Each row was made from one small tree. Brackets hold a mark, then the marks that hang from it, in alphabetical order. Every link used is in the known rows. Write each row's tree.
Known rows
(nubi ditif (supi kaziz mebi nuguto)): -.23  .15 -.45 -.41  .31 -.01 -.38 -.11  .01  .17 -.17 -.35  .23 -.28  .15 -.34  .24  .03  .25  .11  .22  .16 -.24 -.02 -.02 -.16
(nizi vigin): -.10  .21 -.44 -.18  .22 -.08 -.09  .10  .00  .13  .21 -.08 -.01  .10 -.02  .01 -.09 -.07  .17 -.04 -.30  .19 -.20  .06 -.17 -.14
(ditif diseg (mebi supi) nubi):  .38 -.16 -.24 -.12  .01  .02  .15 -.04 -.20  .58  .07 -.17  .42  .35  .03 -.19  .04 -.06 -.01  .18 -.27  .01  .08  .07 -.12 -.07
(nuguto (ditif kaziz mebi nubi)):  .37  .02 -.19 -.14 -.06 -.04  .04 -.10 -.08  .22  .09 -.32  .12  .15  .07 -.49  .19 -.04  .03  .03 -.38  .06  .12  .10 -.02 -.07
(mebi supi vigin): -.03 -.05 -.26 -.04  .06  .05 -.03 -.03  .10  .30  .20 -.21  .18  .17 -.07 -.37 -.04 -.28  .08 -.02 -.21  .25 -.32  .27  .02 -.08
(nubi (ditif (kaziz supi))): -.14  .10 -.35 -.09  .00  .05 -.18 -.10 -.11  .03  .08 -.24  .16 -.02  .01 -.18  .16 -.03  .08  .03 -.17  .00 -.07  .13  .07 -.07
(vigin (mebi (supi diseg kaziz (nubi ditif) nuguto))): -.15  .11 -.23  .09  .22  .06 -.30 -.03  .07  .15  .08 -.27  .12  .08 -.04 -.47  .00 -.07  .08 -.08 -.22  .32 -.27  .11 -.10 -.07
(kaziz supi):  .09  .07 -.25 -.11  .02  .01 -.03 -.06 -.13  .09  .10 -.13  .12  .07 -.01 -.05 -.01 -.12  .10  .02 -.29  .19 -.17  .04 -.15 -.03
(mebi (supi diseg (kaziz ditif) nubi nuguto) vigin): -.12 -.03 -.15 -.47  .14  .14 -.25  .02  .20  .07 -.06 -.09  .14  .02 -.11 -.67  .09 -.15  .20 -.12 -.22  .42 -.52  .31 -.06 -.03
(diseg (supi (mebi vigin) nubi (nuguto ditif))):  .12  .08 -.32 -.28  .19 -.08 -.19  .01  .05  .06 -.23  .13 -.06 -.04  .14 -.54  .16 -.11  .20  .09  .00  .33 -.42 -.07 -.26 -.05
(diseg (supi kaziz mebi nubi (nuguto ditif))):  .13  .16 -.30 -.52  .25 -.04 -.25  .02  .05  .08 -.31  .00  .01 -.11  .16 -.51  .22 -.06  .13  .17 -.01  .37 -.37 -.09 -.33 -.01
(nuguto (ditif kaziz mebi)):  .24  .06 -.20 -.07 -.02 -.07  .02 -.11 -.04  .19  .11 -.46  .06  .11  .09 -.42  .18 -.03 -.01  .09 -.32  .09 -.03  .24 -.13 -.07
(vigin (mebi (supi (nubi (ditif diseg kaziz)) nuguto))): -.07  .09 -.26  .33  .08  .06 -.18 -.09 -.02  .15  .21 -.30  .20  .16 -.03 -.46 -.03 -.17  .01  .04 -.27  .13 -.22  .14 -.12 -.09
(mebi (supi diseg (kaziz ditif) nubi) vigin): -.11 -.07 -.19 -.63  .10  .16 -.18  .04  .19  .19 -.02 -.09  .18  .02 -.09 -.64  .08 -.19  .24 -.08 -.30  .44 -.43  .33 -.06 -.01
(vigin (mebi (supi kaziz nubi (nuguto ditif)))): -.04  .14 -.22  .12  .16  .03 -.22 -.08  .08  .15  .17 -.36  .16  .13 -.01 -.57 -.02 -.18  .01  .05 -.33  .31 -.25  .11 -.18 -.08
(ditif diseg kaziz (mebi (supi nuguto) vigin)):  .40 -.18 -.25  .16 -.04  .05  .11 -.14 -.19  .31  .18 -.33  .33  .20 -.02 -.18  .10 -.18  .05  .18 -.17 -.09 -.24  .46 -.12 -.06
(ditif mebi):  .14 -.01 -.35  .03  .13 -.13  .03 -.03 -.14  .45  .06 -.39  .07  .21  .04 -.05  .05  .04  .06  .11 -.14  .11 -.09  .24 -.20 -.16
(kaziz (ditif nubi) (supi diseg (mebi vigin))):  .06 -.12 -.30 -.66 -.08  .08 -.06 -.14 -.09 -.01  .01  .07  .12 -.01 -.04 -.25  .14 -.12  .33 -.15 -.19  .31 -.29  .14 -.05  .00
(diseg (supi mebi)):  .10  .08 -.40 -.17  .17 -.08 -.04  .02 -.07  .28 -.16 -.05 -.06  .02  .10 -.10  .09 -.11  .10  .07  .09  .23 -.23  .00 -.22 -.02
(nizi (ditif diseg mebi (nubi (supi kaziz))) vigin):  .27  .04 -.22 -.38  .19  .01  .25  .00 -.21  .27  .24  .00  .39  .04  .09 -.10 -.15  .02  .27  .10 -.39  .08  .05 -.15 -.25 -.15
(nubi (ditif (mebi supi))): -.16  .03 -.40 -.04  .15 -.04 -.17 -.08 -.04  .40  .09 -.45  .21  .13  .04 -.25  .14  .09 -.01  .09 -.05  .09 -.11  .21 -.01 -.15
(nuguto (ditif kaziz nubi)):  .19  .11 -.12 -.21 -.09  .01 -.01 -.06  .00  .05  .06 -.17  .09  .11  .06 -.52  .14 -.14  .02 -.01 -.43  .09  .12  .00  .03 -.03
(ditif diseg (kaziz supi)):  .23 -.01 -.18 -.08 -.15  .10  .11 -.08 -.23  .01  .09 -.07  .28  .07  .00  .00  .05 -.21  .08  .18 -.36 -.08 -.08  .17 -.17  .04
(nizi (ditif nubi)):  .02  .06  .02 -.16 -.01  .04  .24  .01 -.11  .18  .11 -.03  .22  .19  .09 -.24 -.17 -.05  .05 -.02 -.34  .10  .12 -.16 -.08 -.12
(diseg (supi kaziz (mebi vigin) (nubi ditif) nuguto)): -.02  .08 -.43 -.52  .29 -.02 -.34  .01  .02  .07 -.30  .13  .07 -.16  .11 -.43  .23 -.07  .27  .18  .10  .33 -.44 -.05 -.21 -.06
(nizi (ditif diseg) vigin): -.09  .15 -.14 -.26  .13  .00  .23  .06 -.07  .05  .29  .07  .25  .11  .08  .01 -.24 -.05  .14  .11 -.41  .11 -.12 -.07 -.31 -.13
(nubi (ditif kaziz mebi)): -.06  .03 -.41 -.01  .06 -.03 -.14 -.10 -.14  .25  .07 -.41  .15  .06  .04 -.17  .21  .08  .07  .08 -.08 -.05 -.02  .26  .03 -.14
(nubi (ditif kaziz) supi): -.13  .14 -.39  .00  .09  .05 -.17 -.08 -.08  .17 -.02 -.37  .14 -.22  .03 -.36  .18 -.03  .20 -.01 -.04 -.04  .02  .08  .12 -.10
(diseg (supi kaziz nuguto)):  .04  .18 -.30 -.03  .26 -.05 -.14  .03 -.02  .04 -.23 -.02 -.05 -.06 -.05 -.18  .09 -.08  .04  .11 -.03  .24 -.25 -.01 -.21  .01

Write each row's tree
 .09  .13 -.37 -.27  .28 -.06 -.18 -.01 -.04  .13 -.25 -.07 -.02 -.07  .08 -.13  .15 -.09  .09  .12  .15  .28 -.34 -.01 -.25 -.02 => (diseg (supi kaziz mebi nuguto))
 .07 -.01 -.07 -.18  .08  .11 -.19  .02  .20  .08  .00 -.08  .06  .09 -.02 -.75  .07 -.15  .15 -.24 -.25  .34 -.44  .21  .01 -.03 => (mebi (supi diseg nubi (nuguto (ditif kaziz))) vigin)
-.09  .06 -.47 -.01  .22 -.06 -.16 -.09 -.10  .40 -.03 -.44  .18 -.15  .07 -.31  .18  .11  .22  .08  .03  .05 -.02  .08  .00 -.18 => (nubi (ditif mebi) supi)
-.28  .17 -.29 -.24  .33  .02 -.37 -.01  .07  .06 -.26 -.20  .09 -.30  .01 -.36  .20  .13  .27 -.10  .09  .21 -.18 -.03  .06 -.10 => (nubi ditif (supi diseg kaziz nuguto))
 .66 -.09 -.23  .04 -.04  .06  .03 -.11 -.33  .20  .03 -.20  .10  .15 -.04 -.12  .15  .03  .17 -.24 -.23 -.02  .06  .12  .06 -.04 => (ditif (kaziz (supi diseg nuguto)) mebi nubi)
 .38 -.05 -.25 -.28 -.11  .13  .11 -.05 -.24  .26 -.05 -.01  .34  .01  .09 -.21  .11 -.22  .23  .09 -.20 -.14  .15 -.05  .00 -.03 => (ditif diseg kaziz (nubi (supi mebi)))
 .16  .00  .07 -.15 -.14  .13  .34 -.02 -.20  .10  .12  .02  .34  .17  .09 -.19 -.12 -.13  .05  .08 -.41 -.08  .17 -.07 -.09 -.05 => (nizi (ditif diseg kaziz nubi))
 .27  .01 -.21 -.25 -.03  .10 -.13 -.05 -.13 -.03 -.02 -.08  .04 -.01  .06 -.23  .12 -.12  .26 -.17 -.17  .14 -.31  .18 -.08 -.02 => (ditif (kaziz (supi diseg (mebi vigin) nubi nuguto)))
-.04  .10 -.08  .10  .16  .06 -.13  .05  .11  .24 -.02 -.32  .00  .19 -.04 -.28 -.03 -.04 -.10 -.28 -.06  .26 -.29  .18 -.04 -.03 => (mebi (supi diseg nuguto))
 .10 -.02 -.01 -.30  .05  .07  .21 -.01 -.08  .22  .04  .02  .21  .03  .13 -.31 -.12 -.06  .25 -.13 -.20  .16  .03 -.17 -.03 -.12 => (nizi (ditif (nubi (supi diseg (mebi vigin)))))
 .02  .02 -.29 -.32 -.13  .06  .01 -.14 -.15 -.03  .10 -.11  .16  .06 -.15 -.28  .07 -.15  .11  .02 -.39  .16 -.09  .12 -.08 -.01 => (kaziz (ditif nubi) supi)
 .20  .04 -.14 -.36  .09  .00 -.17 -.09 -.04 -.03 -.08 -.02  .05  .03  .11 -.20  .11  .00  .16 -.21 -.08  .33 -.31 -.09 -.12 -.02 => (kaziz (supi diseg mebi (nuguto (ditif nubi))))
-.16  .07 -.30 -.53  .24  .00 -.37  .01  .01  .05 -.20 -.01  .31 -.03  .07 -.48  .21  .06  .23  .33 -.18  .20 -.34  .06 -.24 -.16 => (supi kaziz (nubi (ditif diseg (mebi vigin))) nuguto)
 .12  .00 -.17 -.43  .01 -.02  .01 -.07  .04  .16 -.03  .05  .28  .02  .14 -.53  .13 -.17  .18  .19 -.32  .18 -.01 -.14 -.09 -.06 => (nuguto (ditif diseg (nubi (supi (mebi vigin)))))
 .03  .07 -.37 -.36  .26 -.02 -.20 -.08  .00  .19 -.11 -.24  .16 -.20  .10 -.28  .11 -.15  .34  .07  .10  .24 -.33  .05 -.12 -.14 => (nubi (supi kaziz (mebi vigin) nuguto))
 .19  .00 -.29  .19  .16 -.07 -.02 -.07 -.09  .48  .11 -.57  .12  .26  .01 -.19  .03  .01 -.08  .01 -.07  .13 -.20  .30 -.17 -.13 => (ditif (mebi (supi nuguto)))
 .31  .01 -.13 -.40 -.09  .05 -.04 -.10 -.02 -.01  .05 -.04  .12  .03  .08 -.49  .18 -.15  .17 -.11 -.37  .19 -.04 -.01  .05  .01 => (nuguto (ditif (kaziz (supi diseg (mebi vigin))) nubi))
 .00  .06 -.42 -.36  .22 -.05 -.17 -.07  .00  .01 -.20 -.01  .00 -.12  .00 -.25  .18 -.16  .18  .16  .12  .31 -.45  .14 -.22 -.02 => (diseg (supi (kaziz ditif) (mebi vigin) nuguto))
 .09  .11 -.25 -.14  .20 -.07  .20  .01 -.13  .23  .34 -.21  .15  .14  .09 -.01 -.19  .07  .15 -.01 -.32  .15 -.11  .05 -.28 -.19 => (nizi (ditif mebi) vigin)
 .38 -.02 -.22 -.17 -.08  .11  .06 -.06 -.24  .18 -.08 -.01  .31  .01  .08 -.23  .11 -.20  .20  .07 -.15 -.15  .09 -.06 -.01 -.04 => (ditif diseg kaziz (nubi (supi mebi nuguto)))
-.06 -.09 -.27 -.54  .16 -.03 -.13  .05  .07  .24 -.11  .07 -.03  .06  .16 -.07  .09 -.04  .36 -.19  .08  .37 -.39  .14 -.08 -.09 => (supi diseg (mebi vigin))
-.02  .15 -.01 -.45  .24  .01 -.27  .05  .15 -.10 -.27  .02 -.01 -.02  .01 -.41  .16  .07  .11 -.16 -.19  .38 -.19 -.06 -.06 -.01 => (supi diseg kaziz (nuguto (ditif nubi)))
 .07 -.11 -.05 -.10  .02 -.02  .33 -.06 -.15  .26  .17 -.07  .35  .18  .11 -.11 -.12 -.04  .12  .24 -.28  .07 -.10  .11 -.27 -.14 => (nizi (ditif diseg (mebi vigin)))
 .24  .00 -.28 -.13 -.04  .05  .10 -.02 -.19  .15 -.08 -.01  .15  .03  .08 -.03  .12 -.21  .07  .22 -.09 -.05 -.12  .15 -.21  .05 => (ditif (diseg (supi mebi)) kaziz)
-.13  .02 -.31 -.52  .08 -.01 -.03 -.06 -.06  .18 -.02 -.29  .26  .03 -.04 -.17  .14 -.07  .08  .36 -.26  .19 -.17  .33 -.29 -.06 => (supi (kaziz (ditif diseg mebi)))
 .18 -.04 -.26 -.37  .03  .04  .07  .00 -.15  .35 -.10  .11  .35  .06  .12 -.19  .04 -.16  .23  .16 -.17  .03  .08 -.19 -.10 -.07 => (ditif diseg (nubi (supi mebi)))
 .40 -.04 -.30  .17 -.01  .04  .08 -.10 -.19  .48  .19 -.69  .14  .21  .00 -.19  .10 -.07 -.06 -.03 -.17 -.03 -.06  .46 -.06 -.07 => (ditif kaziz (mebi supi))
